Every row comes from one small tree of marks. The marks that hang from a mark follow it in brackets, in alphabetical order. Every link used is in the known rows. Which tree was each row made from?
Known rows
vorefif[nizom[topil[bobil[bise]] vige[penar[fopage]]]]: [ 0.40 -0.14  0.02 -0.12  0.15 -0.06 -0.19  0.17  0.19  0.14  0.11  0.04
  0.07  0.47 -0.10  0.09  0.36 -0.03]
penar[fopage vige[nizom[topil[bobil[bise]] vorefif]]]: [ 0.38  0.07 -0.14 -0.14  0.46  0.06 -0.26  0.19  0.24  0.21  0.05  0.21
  0.09  0.33 -0.16  0.18  0.26 -0.22]
vorefif[nizom]: [ 0.05 -0.01  0.13  0.09 -0.08 -0.06 -0.05  0.00 -0.01 -0.01  0.19 -0.14
  0.03  0.21  0.16  0.11  0.22  0.05]
vorefif[nizom[topil]]: [ 0.19  0.07  0.12  0.07  0.01 -0.07 -0.14 -0.02  0.00 -0.06  0.10 -0.17
  0.00  0.24  0.01  0.06  0.20  0.04]
penar[vige[nizom[topil[bobil] vorefif]]]: [ 0.28  0.16  0.09 -0.02  0.37  0.07 -0.20  0.08  0.19  0.03 -0.05  0.08
  0.07  0.22 -0.10  0.13  0.24  0.04]
vorefif[nizom[topil[bobil] vige[penar[fopage]]]]: [ 0.36 -0.06  0.12 -0.02  0.20 -0.01 -0.12  0.08  0.24  0.04  0.04  0.02
  0.07  0.42 -0.15  0.09  0.32  0.12]
penar[fopage vige]: [ 0.02  0.14 -0.06  0.08  0.20 -0.01  0.01  0.06  0.10  0.16  0.07  0.23
  0.15  0.19 -0.01  0.29  0.02 -0.16]
penar[fopage vige[nizom[topil[bobil[bedan bise]]]]]: [ 0.27  0.12 -0.08 -0.14  0.44 -0.10 -0.24  0.31  0.08  0.23  0.07  0.19
  0.11  0.27 -0.10  0.16  0.26 -0.42]
vorefif[nizom[topil[bobil[bise]] vige]]: [ 0.34 -0.10  0.10 -0.12 -0.03 -0.10 -0.27  0.07 -0.01 -0.07  0.08 -0.11
  0.04  0.31 -0.10  0.07  0.26  0.00]
topil[bobil[bedan bise] nizom]: [ 0.02 -0.20  0.18 -0.18 -0.08 -0.14 -0.24  0.23 -0.09 -0.08 -0.04 -0.14
 -0.03 -0.11 -0.11  0.00  0.47 -0.33]
penar[fopage vige[nizom[topil vorefif]]]: [ 0.40  0.28 -0.07  0.01  0.53  0.04 -0.14  0.11  0.29  0.19  0.06  0.25
  0.03  0.37 -0.07  0.21  0.07 -0.11]
nizom[topil[bobil] vige[penar[fopage]] vorefif]: [ 0.51 -0.04  0.14 -0.10  0.24  0.05 -0.17  0.07  0.33 -0.12 -0.11  0.17
  0.06  0.33 -0.30  0.12  0.29  0.04]
fopage[penar[vige[nizom[topil vorefif]]]]: [ 0.34  0.21  0.20 -0.01  0.26 -0.06 -0.12  0.10  0.28  0.00  0.18  0.19
  0.04  0.30  0.02  0.25  0.01  0.07]
fopage[penar[vige[nizom]]]: [ 0.03  0.14  0.17  0.09  0.11 -0.09  0.07  0.15  0.16  0.13  0.29  0.16
  0.10  0.21  0.19  0.27  0.00  0.04]
vorefif[nizom[topil vige[penar]]]: [ 0.37  0.09  0.23  0.06  0.11 -0.11 -0.08  0.06  0.14  0.02  0.09 -0.03
 -0.02  0.45  0.09  0.09  0.20  0.22]
vorefif[nizom[topil[bobil[bedan]] vige]]: [ 0.34  0.00  0.31 -0.09  0.06 -0.16 -0.27  0.07 -0.01 -0.20 -0.01 -0.09
  0.01  0.28 -0.13  0.09  0.25 -0.02]
vorefif[nizom[topil[bobil[bedan bise]] vige]]: [ 0.38 -0.07  0.22 -0.19  0.01 -0.22 -0.34  0.16 -0.06 -0.12  0.07 -0.07
  0.00  0.32 -0.07  0.08  0.30 -0.16]
penar[fopage]: [ 0.10  0.02 -0.01  0.05  0.04 -0.01  0.00  0.04  0.07 -0.01  0.10  0.07
  0.08  0.11 -0.05  0.16  0.15 -0.17]

Write each row's tree
[ 0.19  0.11  0.22  0.03  0.16 -0.05 -0.02  0.10  0.27  0.05  0.27  0.21
  0.06  0.28  0.14  0.28  0.02  0.08]	fopage[penar[vige[nizom[vorefif]]]]
[ 0.21 -0.23  0.05 -0.14  0.11 -0.01 -0.10  0.25  0.19  0.14 -0.01  0.08
  0.00  0.14 -0.18  0.07  0.43 -0.11]	topil[bobil[bise] nizom[vige[penar[fopage]]]]
[ 0.35 -0.21  0.33 -0.25  0.09 -0.14 -0.26  0.29  0.16 -0.09 -0.09  0.06
 -0.11  0.16 -0.08  0.05  0.49 -0.11]	topil[bobil[bedan bise] nizom[vige[penar] vorefif]]
[ 0.42  0.08  0.10  0.04  0.24 -0.07 -0.07  0.09  0.24  0.11  0.12  0.08
  0.00  0.51 -0.01  0.14  0.19  0.10]	vorefif[nizom[topil vige[penar[fopage]]]]
[ 0.34  0.15 -0.04 -0.04  0.50  0.11 -0.20  0.10  0.29  0.14 -0.02  0.19
  0.10  0.29 -0.22  0.16  0.21 -0.08]	penar[fopage vige[nizom[topil[bobil] vorefif]]]
[ 0.09  0.22 -0.10  0.11  0.38  0.02  0.05  0.14  0.16  0.31  0.17  0.22
  0.10  0.27  0.10  0.24  0.08 -0.12]	penar[fopage vige[nizom]]
[ 0.42  0.12  0.08  0.03  0.23 -0.07 -0.03  0.11  0.22  0.01  0.01  0.18
  0.04  0.35 -0.12  0.14  0.13 -0.01]	nizom[topil vige[penar[fopage]]]
[ 0.36 -0.26  0.09 -0.21  0.18  0.03 -0.18  0.21  0.30  0.06 -0.04  0.14
 -0.05  0.21 -0.21  0.07  0.44 -0.07]	topil[bobil[bise] nizom[vige[penar[fopage]] vorefif]]
[ 0.41  0.05  0.28 -0.09  0.30 -0.05 -0.22  0.23  0.23 -0.08 -0.02 -0.01
 -0.03  0.23 -0.04 -0.02  0.50 -0.05]	vige[nizom[topil[bobil[bedan]] vorefif] penar]
[ 0.19  0.18 -0.09  0.03  0.43  0.08 -0.11  0.13  0.17  0.21  0.01  0.13
  0.16  0.21 -0.18  0.15  0.20 -0.11]	penar[fopage vige[nizom[topil[bobil]]]]
[ 0.55 -0.12  0.05 -0.20  0.21 -0.02 -0.24  0.16  0.28 -0.04 -0.04  0.19
  0.04  0.37 -0.24  0.12  0.33 -0.11]	nizom[topil[bobil[bise]] vige[penar[fopage]] vorefif]
[ 0.48  0.15  0.02  0.01  0.43  0.04 -0.09  0.16  0.37  0.13  0.11  0.12
 -0.03  0.37 -0.03  0.07  0.31 -0.03]	vige[nizom[topil vorefif] penar[fopage]]
[ 0.40 -0.02  0.24 -0.09  0.24 -0.12 -0.19  0.18  0.20 -0.01  0.03  0.06
  0.04  0.43 -0.13  0.11  0.34 -0.04]	vorefif[nizom[topil[bobil[bedan]] vige[penar[fopage]]]]
[ 0.37  0.11  0.11 -0.18  0.37 -0.11 -0.34  0.27  0.09  0.08  0.01  0.13
  0.03  0.28 -0.03  0.15  0.30 -0.27]	penar[vige[nizom[topil[bobil[bedan bise]] vorefif]]]
[ 0.17 -0.01  0.25  0.02  0.08 -0.07  0.01  0.14  0.14  0.02 -0.02  0.01
 -0.09  0.12  0.02  0.04  0.27  0.14]	topil[nizom[vige[penar]]]
[ 0.32  0.18 -0.02  0.08  0.37  0.00 -0.01  0.19  0.25  0.20  0.13  0.06
  0.01  0.30  0.00  0.05  0.30 -0.07]	vige[nizom[topil] penar[fopage]]
[ 0.27 -0.15  0.26 -0.11  0.03  0.05 -0.19  0.03  0.15 -0.22 -0.15 -0.03
 -0.07  0.02 -0.26  0.05  0.33  0.10]	topil[bobil nizom[vige vorefif]]
